Every row comes from one small tree of marks. The marks that hang from a mark follow it in brackets, in alphabetical order. Every link used is in the known rows. Which tree was each row made from?
Known rows:
B(E(F)): [ 16.3  -3.6 -24.2  -2.5  -1.4  -3.0  -3.8   4.0  -5.2   0.7  -7.4   0.0
  10.0  -7.9   9.0   1.0 -12.5   2.2   7.1   2.4   1.3  -5.6  -7.7]
H(T): [-1.1 -9.2 -2.8  2.5 -8.3  0.9 -7.4 -7.8  8.8 -6.1  9.3  8.2  6.9 -6.2
 -2.7  0.1 -5.7  2.8 -9.2  7.1  2.9  0.4  2.6]
B(E T(Q)): [ 19.6  -0.6 -46.6  -9.8   3.3   1.7  -7.9   0.8   0.5  -7.5   7.4  -8.8
  16.9 -17.5   7.0 -21.9  -3.5  13.7  11.1  11.4  -0.1  -4.8  -3.3]
T(B): [ -8.3   5.0  -9.6   3.4   9.4   5.0  -7.2   6.6  -0.6   1.0   3.2   4.2
  -5.1   2.5  -9.4  -7.1  -4.1 -10.6  -1.6   4.4   6.7  -2.6  -2.8]
W(P(H(T(N)))): [-13.2   0.3 -10.7  -5.7  11.4   7.1  -3.7  -7.8  -5.5  -7.5  -2.2  10.4
   3.1 -15.5   1.6 -33.3   5.8 -14.3   7.0  -4.1  15.4   8.3   3.3]
T(H): [ 10.6   4.3  -1.0  -7.8   3.3   2.4 -11.1   5.3   0.1   6.4  -1.6   1.9
   0.1  -1.0  -7.0 -18.7  -9.4 -18.6   3.5   2.4   6.0   5.9   3.5]
H(P T(B N Q)): [ -6.5 -17.6  -7.7   4.9  -2.2   5.2 -32.5  -3.3   7.2  -1.2  28.4  14.5
   2.3 -23.9  -7.1 -34.9 -15.8  -3.8 -17.0  14.7  15.3  -7.5  -0.2]
W(P(H(T(B N)))): [-15.8   2.1 -13.4  -4.3  14.7   8.7  -5.9  -5.6  -5.9  -7.3  -1.5  11.9
   1.3 -14.8  -1.5 -35.6   4.2 -17.7   6.4  -2.6  17.6   8.8   2.5]
T(B H(P)): [ -9.4   3.5  -6.7  -2.6   4.3   7.1 -27.5  10.2   2.2   5.0  13.7   9.2
  -4.3  -5.5 -14.8 -28.9 -17.5 -31.5  -3.5   7.5  10.2   6.7  -0.3]
V(Q(T(B H N))): [ 11.9   5.1 -20.8  -2.3   9.9   0.3  -7.6   1.6  -9.9  12.8   2.0   5.1
  -9.9 -13.7  -9.3 -58.3  -7.4  -0.8   1.6   4.7  17.1 -11.2   0.9]
E(B(T(Q)) F): [ 17.7   2.7 -19.1   0.5  17.9 -10.5 -22.2  13.4   1.0 -13.0  -3.7  -2.0
   3.2 -12.2  15.8  15.4 -34.8   4.7  14.0  -9.3  10.8 -13.3  -9.3]
E(F): [  5.8   0.0  -1.3   8.5   1.3  -5.5  -5.9   9.3  -5.4  -2.9  -9.5   4.8
  -0.6   1.9  11.4  14.7 -17.7  -2.1   4.6  -5.6   4.3  -0.8  -4.6]
Q(T(H N)): [ 11.7   2.0  -0.1   1.0   6.4   3.4  -1.8   1.2  -2.4  15.3  -6.7   0.0
  -6.5 -14.6  -7.4 -45.7 -15.4  -3.1   3.2   7.0  10.0   3.1   0.1]
T(B H N Q): [ 27.9   4.7 -16.6  -8.2  28.2   9.8 -27.8  15.5  -9.0  18.5   1.7   4.7
  -6.9 -12.8 -16.5 -60.3 -14.7 -23.5   3.7  12.6  28.8 -11.5   1.2]
P(H(T(Q))): [  2.5  -7.0 -14.0  -7.0   1.2   7.3 -12.1  -4.6  -0.2   1.8   4.2  10.4
   4.2 -14.8   5.3 -35.0  -0.8 -19.7  -1.1   1.9  15.6  14.0   6.1]
B(E(F) T(N Q)): [ 30.6  -3.7 -44.6  -5.3  13.6  -1.7  -8.6   6.8  -6.5  -2.9  -2.7  -4.0
  15.1 -21.4  10.5 -24.2 -15.4  17.0  15.4   8.3   8.6 -16.5  -6.7]
E(B(T) F): [  9.2   3.0 -14.0   1.4  17.1 -11.2 -14.9  11.4   2.3 -13.7  -6.1   0.0
   3.3  -8.6  13.9  24.2 -34.2   5.0  14.0 -11.4   7.4 -12.9 -10.5]
T(H(P) Q): [ 14.9  -2.2  -7.6  -7.7  -3.1   3.5 -35.2   8.1  -0.2   5.7  14.8   1.4
   0.2 -15.0   0.0 -39.8 -14.2 -23.5  -2.0   7.1  11.7  10.0   4.0]
B(E): [ 11.4  -3.6 -23.0  -8.2  -1.6   0.7   0.3  -2.7  -1.1   3.1  -1.5  -3.1
  10.5  -8.7   0.8  -9.0   0.2   4.1   3.8   6.2  -1.3  -5.8  -4.7]
B(T(H N)): [ 12.5   3.0 -13.6  -7.2  15.7   1.7  -2.2   2.7   0.4  -0.4   0.8  -0.1
   5.5 -10.3  -7.2 -26.4  -9.0   2.5  10.6   4.7   5.7  -7.5   2.4]
B(T): [ -2.2   3.0 -16.3  -0.6   3.2  -0.2   1.5   0.1   4.0 -11.2   5.7  -3.4
   6.4  -3.9   1.6  -0.6  -2.7  10.5   7.0   2.1  -4.5  -0.8   0.6]

Write each row's tree:
[  3.1   0.9 -17.3   5.0   9.9   5.6   1.3   0.7  -3.2  12.5  -3.1  -0.2
  -5.2 -16.4  -8.5 -40.8 -12.2   4.8   1.4  11.5  10.1  -5.7  -6.5]	Q(T(B(E) N))
[ 15.8   2.6 -16.4  -4.2   5.5  -2.3  -4.2  -1.6  -9.6  12.4  -0.2   2.6
  -7.8 -14.7  -5.0 -54.5  -5.2   4.1   2.4   2.0  13.9  -9.9   2.5]	V(Q(T(H N)))
[-23.4 -13.8  -3.4   7.3 -13.2   3.7 -25.6  -5.7  12.8  -9.2  28.8  15.4
   3.8 -14.2  -8.1  -9.6 -14.4  -7.6 -18.1  11.1   4.0   2.0  -0.5]	H(P T(B))
[ -1.6   3.4  -5.8   9.1  10.7   5.4   1.2   2.1  -2.7  10.9  -2.5   1.3
 -10.7 -11.9  -8.1 -36.5 -12.1   2.9  -0.4   8.6  10.1  -3.0  -4.4]	Q(T(B N))
[  2.8   2.8 -26.5   1.5   8.7   3.1  -9.9   9.5  -4.3   1.6  -1.7   4.5
   1.6  -2.7  -3.3  -5.9 -12.9  -8.2   3.5   6.1   7.6  -7.0  -8.4]	T(B(E(F)))
[  9.0  -3.8 -18.2 -10.4  17.4   8.0 -21.8   7.4  -3.6  16.1   7.9   9.7
   1.0 -19.2 -20.7 -53.8 -17.6 -20.4   0.7  12.9  17.9 -14.5  -4.3]	T(B(E) H(P) N)
[ -2.1   1.6  -3.7   4.8   7.1   6.7 -13.2   4.5  -0.5  13.9   4.4   5.0
 -10.3 -17.7 -12.5 -51.8 -21.2 -12.0  -1.8  10.5  12.9   2.6  -2.3]	Q(T(B H(P) N))
[  6.3   1.3 -17.6   7.8  10.3   3.7  -0.7   4.0  -5.0  11.4  -6.6   1.7
  -5.7 -15.9  -4.1 -36.2 -18.6   3.7   3.1   9.7  11.4  -6.6  -8.2]	Q(T(B(E(F)) N))
[  6.8   2.7 -20.1   1.3   8.4  -1.0  -2.4  -1.1 -10.0   9.6   2.9   3.5
 -10.5 -12.9  -6.4 -49.1  -2.4   8.2  -0.1   3.1  14.1 -14.0  -0.7]	V(Q(T(B N)))
[  9.2  -1.9 -21.3  -4.1  22.3   6.1  -1.8   3.8  -6.3  12.1  -2.7   4.1
   0.5 -10.9 -14.9 -30.6  -4.9   0.1   2.8  10.1  14.0 -22.3  -6.7]	T(B(E) N)
[  4.1  -1.4 -10.9  -6.0   9.7   1.2  -9.0   1.9   3.0  -2.1   9.0   1.7
   5.9 -15.0  -6.4 -28.4 -12.0   1.3   6.7   5.1   3.8  -4.7   1.9]	B(T(H(P) N))
[  0.4  -1.1  -1.7  -4.5  18.7   7.6 -22.1   9.2  -2.5  13.9   8.8  11.4
  -6.2 -12.9 -21.4 -46.6 -18.1 -24.2  -2.1   8.4  18.9  -9.6  -0.9]	T(B H(P) N)
[-16.9   1.8 -12.3  -5.0   6.7   6.9  -5.4  -7.3  -4.0 -10.8  -0.6   9.5
   3.9 -12.9   3.7 -26.7   5.9 -16.8   6.4  -4.8  12.3  14.0   3.5]	W(P(H(T)))
[ -3.3   2.7 -17.9   1.9  -3.6   6.7 -16.6   4.2   2.4   9.1   7.4   1.9
  -4.0 -17.1  -8.4 -45.2 -20.8 -15.4  -1.0  12.8   6.5  11.0  -4.3]	Q(T(B(E) H(P)))
[ 22.5   0.6 -16.7  -0.2  24.7 -10.2 -19.9  13.1  -1.4  -8.5  -5.8  -1.3
   2.5 -14.8  12.7   7.0 -35.2   7.9  15.1  -8.7  15.1 -20.5 -10.3]	E(B(T(N Q)) F)
[  9.3  -7.8 -28.3  -0.5  -1.0   6.0 -23.0  -1.2   5.2  -2.8  14.5   6.6
   7.8 -13.6  -4.1 -22.1  -9.5  -3.6  -8.2  16.8  12.0  -3.6  -0.6]	H(T(B(E) Q))
[ 29.4   6.1 -37.9  -7.7  13.6   7.3 -35.7  19.2  -7.6   9.8   1.4   2.6
   1.2 -10.5  -3.8 -42.4 -23.1 -29.1   7.0  12.9  21.6   0.0  -3.9]	T(B(E(F)) H Q)
[ 15.0   5.1 -14.4  -2.5  18.8 -10.0 -20.8  14.4   2.4 -10.5  -6.5   0.9
   3.6  -9.1   9.4  14.8 -38.9  -4.0  15.8 -10.1  10.0  -9.3  -8.8]	E(B(T(H)) F)
[  8.8  -0.5  -8.3 -10.7  20.6  -4.8 -17.0   3.3   7.1  -4.7   5.7  -1.3
   3.9 -17.6  -4.6 -10.2 -23.9   0.3   9.2  -3.8   8.8 -15.8  -4.8]	E(B(T(H(P) N)))
[ 16.6   0.5 -15.6  -0.2  25.4   7.1 -16.7   9.7  -8.5  11.7   3.1   2.2
  -6.8 -11.6  -9.1 -41.2  -5.5  -5.5   0.0  10.0  22.8 -17.7  -2.4]	T(B N Q)
[ 11.4   6.1 -30.6  -4.3   2.6   0.3 -10.1   1.4  -7.8   9.4   3.9   2.6
  -6.1 -12.8  -6.3 -52.6  -7.5  -2.9   2.3   6.1  12.4  -5.3  -0.1]	V(Q(T(B(E) H)))
[ 27.7  -2.1 -32.4  -2.3  24.9   5.1 -19.2  12.9 -12.3  12.6  -2.0   2.5
  -0.1 -17.1  -2.7 -40.8 -14.9  -2.8   5.2  11.7  24.1 -21.9  -7.9]	T(B(E(F)) N Q)
[ 32.2   2.5 -48.8  -9.4   6.1  -0.4 -19.6  11.1  -3.5  -4.6   0.1  -4.1
  16.0 -17.1  10.4 -24.6 -21.5  -0.6  16.5   9.2   7.0  -1.0  -4.1]	B(E(F) T(H Q))
[ 13.8  -1.6 -18.2  -7.1  11.1   2.6 -19.1   5.1   0.6  -1.0  12.6  -0.8
   5.4 -19.4  -2.8 -41.5 -12.4   0.1   6.7   8.4   9.5  -4.7   3.0]	B(T(H(P) N Q))
[ 18.5   9.1 -20.8  -6.2  14.5   9.4 -32.7  16.5  -4.1   9.6   7.0   2.2
  -5.4  -5.5  -9.8 -42.7 -14.5 -31.2   2.1  11.1  20.4   4.3   1.9]	T(B H Q)
[  6.3   1.7 -16.4  -2.5  -5.3  -2.8 -11.6  -2.0  -5.7   6.8   8.0   3.0
  -6.6 -14.8  -1.8 -48.5  -6.8  -0.5  -1.0   1.7   8.5   0.6   2.6]	V(Q(T(H(P))))
[  0.1 -21.2  -0.7   2.4  -8.7   1.6 -27.5  -7.9   7.6  -1.9  25.6  11.7
   6.3 -25.8  -1.7 -29.2 -12.4   3.1 -16.0  11.7  10.8  -6.4   1.8]	H(P T(N Q))
[ -2.9   1.9 -13.6  -4.7   0.0   0.9 -12.3   2.8   6.0  -8.7  12.9   0.7
   6.9  -9.6  -2.4 -16.6 -11.7  -3.9   5.4   4.2  -1.8   5.8   2.7]	B(T(H(P)))
[ 13.6  -0.1 -40.7  -2.9   2.5  -3.3  -2.1   4.1  -1.2 -10.5  -2.4  -2.9
  16.6 -11.5  10.6   0.1 -15.1  13.5  14.2   4.4  -2.8  -6.2  -7.3]	B(E(F) T)
[  3.5   1.9 -10.6 -10.0  13.5  -5.1 -19.4   4.0   9.7  -9.3   7.9  -2.5
   4.8 -14.4  -1.9  -2.7 -23.6  -3.1   8.3  -4.5   4.7  -7.7  -4.5]	E(B(T(H(P))))
[ -8.1   0.5 -14.2  -6.3  12.3   7.6  -8.4  -6.3  -6.6  -6.9  -1.2   9.2
   3.2 -17.8   3.6 -38.9   5.2 -15.3   7.2  -2.7  18.1   9.2   3.9]	W(P(H(T(N Q))))
